What can hang from each mark
S: E U
G: Z
N: A E
Z: G X
K: F M X
E: F G N S
A: N P
P: U
M: K
U: P S
F: E K
X: K Z

Every row comes from one small tree of marks. Brackets hold a mark, then the marks that hang from it, in alphabetical order. Every link used is in the known rows. Which tree was each row made from?
In the rows, 128 means zero.
Known rows
{M {K F {X Z}}}: [139 119 112 108  80 159 168 157 134 123 146 108 146 122 128 102 133  51
 107 143 122 136 156 148 164 128 152  97 117 142 170 164 122 148]
{Z {X {K F M}}}: [150 127 107 121 156 135 187 109 168 123 142  69 156 146 103  85 144 131
 128 146 141 137 138 150 119 110 163 145 111 129 158 145 135 167]
{G {Z {X {K F M}}}}: [166 123 119 110 138 138 181  99 173 121 135  64 167 178 101 107 122 113
 132 151 139 137 111 155 132 128 157 133 125 132 157 156 158 157]
{K F X}: [151 123 118 100 123 167 170 130 129 111 133  89 137 114 115 110 130  50
 123 134 129 129 162 164 124 123 163 115 123 117 155 161 118 156]
{A N {P {U {S {E F G}}}}}: [123 142 197 238  87  90 176 122 135 156  85  55 202 138 127  76 231  96
 119 169 100  80 104 108 149 138 125  42  65 109 180 168 111 149]
{P {U {S E}}}: [113 140 151 146  99 105 155 153 148 142 137 130 163  88 111  90 177 109
 132 148 128 116 101 133 142 122 148 112  85 134 153 165 104 108]
{A N P}: [124 119 178 164 109 124 154 133 124 149  94  92 142 160 117  77 180  84
 121 166 129  89 134 106 136 152 128  59 121 107 152 167 117 146]
{Z G {X K}}: [150 151 139 191 171 118 143 134 157 142 144  97 150 160 120  69 160 142
 139 150 144 129 108 122 132 116 149 145  84 118 140 140 150 134]
{U P {S E}}: [ 95 157 165 123 124 105 157 161 152 166 146 105 143 121 141  81 179  61
 141 157 149 120 126 111 155 131 152  85  84 119 146 160 108 112]
{F {E G} K}: [163 141 158 182  65  91 165 165 132 158 134  81 158 140 138  93 148  99
 158 154 160 138 140 108 162 139 120  76 104 121 167 144 144 149]
{K F}: [143 121 110 119 112 145 162 116 132 123 125  93 135 127 120 107 132  82
 131 139 131 126 145 150 132 135 151 120 123 115 151 158 115 145]
{Z G {X {K F}}}: [152 136 123 188 166 144 164 118 155 124 140  74 150 151 108  67 148 124
 124 148 134 131 133 141 116 115 162 152  87 112 145 150 141 155]
{U S}: [114 134 152 115 114 120 146 138 134 148 138  99 153 128 140 107 158  81
 147 140 151 138 108 127 145 136 137 122 108 107 129 147 120 118]
{F E}: [140 137 131 133  96 117 160 168 118 158 129 114 141 136 121 104 147  85
 156 141 131 126 140 131 143 144 139  93 112 121 153 160 132 132]
{Z G {X {K {F {E N}} M}}}: [170 170 125 169 139 146 188 117 139 136 157  47 182 162 115  76 152 124
 126 140 138 137 141 146 131 115 172 136  84 122 173 153 147 173]
{Z G {X {K M}}}: [140 150 141 156 179 120 156 114 162 145 153  75 160 156 113  67 153 163
 130 153 142 134 112 132 134 116 152 155  88 129 149 133 158 149]
{N A E}: [141  85 133 142  96 131 163 166 118 134 100  99 129 163  95 120 117  83
 125 122 142 123 133 136 168 131 130 142 122 117 149 156 104 124]
{G {Z {X {K {F E}}}}}: [177 131 114 156 106 133 186 152 153 137 127  89 164 182  95 104 134  76
 158 147 129 137 129 145 127 133 155 104 114 123 157 171 149 150]
{A {P {U S}}}: [107 120 165 155 114 113 161 129 124 153 119 104 168 121  99  76 204  89
 117 146 136 108 103 115 138 139 113 105  89 124 137 173 119 118]
{E {F K} {N {A P}} S}: [151 127 223 199  69 121 179 126 132 140  83  41 200 190 140 104 176  77
 155 137 148 125 127 117 165 126  80 107 117 129 160 123 112 149]
{S {E G N} {U P}}: [157 181 128 165 108  87 166 131 136 153 157  64 158 137 173 101 158  90
 123 171 165 103 136 109 192 142 169  49 119 134 181 179 113 132]
{S {E G N}}: [170 168 145 187  90 106 154 105 143 142 139  76 181 133 178 119 151 110
 147 145 145 105 121 118 181 136 163  81 105 124 179 144 109 139]
{G {Z X}}: [153 136 146 132 117 119 139 124 151 142 129 108 146 163 118 138 143 113
 150 134 141 122 100 139 158 150 151 123 141 125 146 154 154 120]
{M {K {F {E {S U}}} X}}: [140 135  83  95  28 146 199 190 116 134 149 107 164  99 117 108 116  46
 121 148 127 145 170 171 141 116 183  78 109 133 173 164 108 166]
{F {E G}}: [156 148 129 175  82 105 163 144 117 164 130  78 161 142 135 110 147  95
 152 139 135 125 137 118 164 148 139  80  98 118 164 155 136 150]
{X {K {F {E S}} M} {Z G}}: [140 163 124 129  94 138 199 124 140 127 149  51 201 165  95  60 127  80
 146 163 110 153 131 141 159 113  98  79  68 143 172 150 162 173]
{E {F K} G S}: [160 148 164 184  81  99 165 108 146 137 109  44 198 158 162 110 156 106
 161 149 140 135 107 126 176 122  91  79  94 122 169 102 151 158]
{K X}: [151 132 141 111 133 142 151 145 128 128 135 104 139 120 129 113 140  68
 134 136 138 122 142 147 142 126 149 108 121 121 147 153 128 133]
{G {Z {X K}}}: [171 130 137 151 140 114 154 130 165 136 127  96 160 189 118 108 142 106
 153 150 151 131  92 129 146 132 144 115 123 126 141 150 156 127]
{K {F E} M {X Z}}: [145 144 120  70  96 152 199 155 124 128 156  72 154 119  97  99 129  40
 134 144 113 146 178 162 150 133 132  81 122 146 182 176 142 169]

Write each row's tree
[118 153 123  96 109 106 169 140 127 145 141  89 147 139 124  98 140  79
 130 165 153 123 130 133 174 134 130  65 120 133 149 161 131 129]	{E {S {U P}}}
[141 144 185 215  81  80 166 139 158 144 126  77 187 109 143  87 198 115
 143 163 135 127  93 124 157 118 118  92  71 129 179 140 125 130]	{P {U {S {E {F K} G}}}}
[140 155 163 140 135 143 142 145 125 130 154  96 144 131 130  89 139  69
 128 148 123 131 131 136 170 134 114 103 103 138 157 162 154 128]	{K {X {Z G}}}
[154 140 171 169  86 134 166 108 121 130  87  46 193 177 144 141 145  87
 150 113 129 127 118 150 179 124 112 128 117 123 160 120 114 136]	{E F {N A} S}
[147 117  81 107  95 115 170 139 122 125 106  98 166 155 136 124 124  77
 144 147 125 115 109 162 172 123 116  82 121 123 169 139 126 139]	{N {E F {S U}}}
[171 152 182 114 128 142 165 121 139 124 134  58 169 137 168 115 156  81
 136 145 151 138 139 155 154 115 129 109 128 134 181 128 149 157]	{E {F {K M X}} N}
[170 168 169 208  75 104 156  93 142 138 116  57 219 148 173 138 181  87
 135 141 123 108  65 138 190 145 136  78  86 128 188 158 144 120]	{P {U {S {E F {G Z} N}}}}
[151 119 104 100 143 141 184 110 154 118 134  69 161 147 114  77 127  93
 124 159 139 138 139 147 127 119 144 122 106 125 155 151 128 167]	{X {K F M}}
[135 160 122 153 109  80 170 153 143 161 152  80 139 122 148  89 151  94
 130 179 155 103 144 113 179 143 158  50 112 135 176 181 112 134]	{S {E G} {U P}}
[115 136 211 176  81 117 169 149 135 164 121  82 178 144 140  93 182  63
 146 137 150 116 129 104 156 135 142 120 107 122 149 167  60 123]	{U {S {E {N {A P}}}}}
[170 120 117 147 133 138 169 118 166 116 124  83 163 182 108 106 132  90
 142 148 140 133 113 146 129 128 155 124 130 120 146 160 148 143]	{G {Z {X {K F}}}}
[159  95 137 163  33  98 193 134 114 139  98  46 192 201 101 133 104  67
 125 147 142 110 100 118 206 153 105  70 126 132 166 171 117 147]	{N {A P} {E {G Z} {S U}}}
[130 130 100 129  25 143 183 157 127 143 128 110 173 127 117 107 131  83
 131 135 118 137 150 146 150 123 157  90  83 125 164 139 114 158]	{M {K {F {E S}}}}
[142 140 121 132 148 144 174 105 150 115 152  56 161 160 117  54 127  99
 116 169 124 145 124 139 155 127 110 112  90 138 160 159 157 161]	{X {K F M} {Z G}}
[120 175 172 151 134 117 158 133 139 162 128  80 170 149 184 103 203  53
 145 146 139 111 119 121 167 135 139  79  86 115 166 149 113 120]	{U P {S {E F N}}}
[129 146 152 149  96 145 139 164 128 141 161 118 145 129 147  88 144  89
 106 149 124 132 129 130 179 134 136 106  88 142 163 152 147 130]	{M {K {X {Z G}}}}
[144 106 127 156 115 132 149 143 121 130  75  98 137 179 136 115 154  74
 122 148 111  93 121 140 157 135 120  73 114  95 168 146 135 140]	{A {N {E F}}}
[139 137 125  63 122 160 183 123 137 113 152  63 148 119 107 105 122  58
 118 144 121 142 159 162 156 126 131 104 129 147 174 165 142 164]	{K F M {X Z}}
[124 151 123 132 132 100 162 167 144 155 131 110 126 133 152  87 166  75
 144 177 129 104 145 137 154 141 145  66 117 135 177 178 111 123]	{S {E F} {U P}}
[106 112 198 204  92 109 181 161 135 157  92  91 175 132  95  83 205  86
 133 144 106 104 118 127 136 133 113 123  76 132 163 172  81 119]	{N {A {P {U {S {E F}}}}}}
[185 134 106 140  87 126 200 109 145 135 132  33 192 185 116 107 108  76
 135 162 131 142 125 139 154 143 138  70 100 127 176 167 157 178]	{X {K {F {E {G Z}}} M}}
[151 139 182  96 122 126 167 147 149 125 142  74 157 138 138  98 153  72
 150 162 132 149 138 150 165 124  86  89 126 154 181 137 165 151]	{E {F {K M {X Z}}}}
[147 130 196 251  97 112 180 100 107 151  84  17 214 168 129 115 210  94
 104 123 131 109 102 111 176 143  98 121  86 117 166 157 108 140]	{E F G {N {A {P {U S}}}}}
[136  97 146 153 100 127 164 146 115 146  87 102 141 175 113  82 167  70
 109 159 123  78 130 106 150 144 123  50 112 101 157 170 112 145]	{A {N E} P}
[181 118 148 156 100 100 168 110 160 144 115  44 181 190 141 137 139 132
 137 139 144 127  89 139 187 135 113 105 119 129 190 127 184 155]	{N {E {F {K M}} {G {Z X}}}}
[145 127 106  98 137 135 185 112 159 116 144  67 163 160 113  69 128  80
 132 164 128 147 136 142 153 123 112 101 109 145 163 162 142 161]	{X {K F M} Z}
[162 132 187 214  90 120 172 104 112 154 106  31 180 181 139 114 161  94
 125 130 154 107 135  97 181 151 121 110 119 119 160 156 101 153]	{E G {N {A P}}}
[150 175 169 190  98 106 154 105 144 155 129  51 205 140 204 123 185  80
 160 136 134 120  99 124 174 134 147  90  84 111 177 132 107 135]	{U {S {E F G N}}}
[137 132 133 113  85 136 154 172 131 140 153 128 144 126 141 103 146  69
 118 144 128 136 137 131 178 131 129  92 111 146 165 152 134 129]	{M {K {X Z}}}
[135  87 130 148  79 114 194 159 112 141  83  72 172 183 108 114 138  65
 136 144 123 106 131 140 171 132  97  95 117 129 163 156  93 147]	{N {A P} {E F {S U}}}
[147 120 189 177 102 133 162 126 116 151 102  70 160 173 127 107 162  85
 128 131 149 108 137 110 161 146 122 124 130 121 148 164  93 136]	{E {N {A P}}}
[139 140 122 134 108 100 156 161 147 141 130 119 139 118 161 101 147  93
 164 171 122 112 132 155 142 136 155  92 127 135 175 166  98 125]	{S {E F} U}
[153 145 172 164  96  91 169 123 168 146 131  63 176 127 166  92 160 134
 158 167 132 127 126 131 162 127 127  87  95 139 194 124 134 160]	{S {E {F {K M}} G}}
[147 143 120 148 170 144 177 101 161 128 151  57 158 148 105  66 142 146
 118 151 134 136 130 149 117 112 166 162  85 123 153 145 148 165]	{Z G {X {K F M}}}
[179 143 118 157 110 110 194  95 190 129 145  45 194 161 124 105 128 128
 145 160 131 129 113 141 146 122 176 103 102 135 184 156 141 170]	{S {E {G {Z {X {K F M}}}}}}
[189 152 118 130 111 144 191 116 152 130 140  54 184 187 118 115 133  93
 143 142 142 141 126 149 145 129 169 109 124 128 174 165 161 164]	{G {Z {X {K {F {E N}} M}}}}
[131 170 180 180 116  91 164 122 167 176 130  49 186 172 158 124 195  84
 151 142 133 114  97 116 177 150 145  77  83 119 172 153 149 124]	{U P {S {E F {G {Z X}}}}}
[150 142 179 113 117 121 169 160 165 133 140  94 156 104 148  90 154  89
 157 166 126 131 148 157 135 110 135  94 113 145 187 134 126 154]	{S {E {F {K M X}}}}
[163 138 137 117 145 113 162 112 171 139 138  79 168 182 116 108 134 130
 147 154 146 138  94 136 148 130 145 126 122 136 150 147 166 139]	{G {Z {X {K M}}}}
[175 184 137 154  88  93 170  89 136 150 145  26 199 183 147 147 147 100
 128 146 171 115  94 116 217 143 151  59 137 132 170 159 164 139]	{E {G {Z X}} N {S {U P}}}
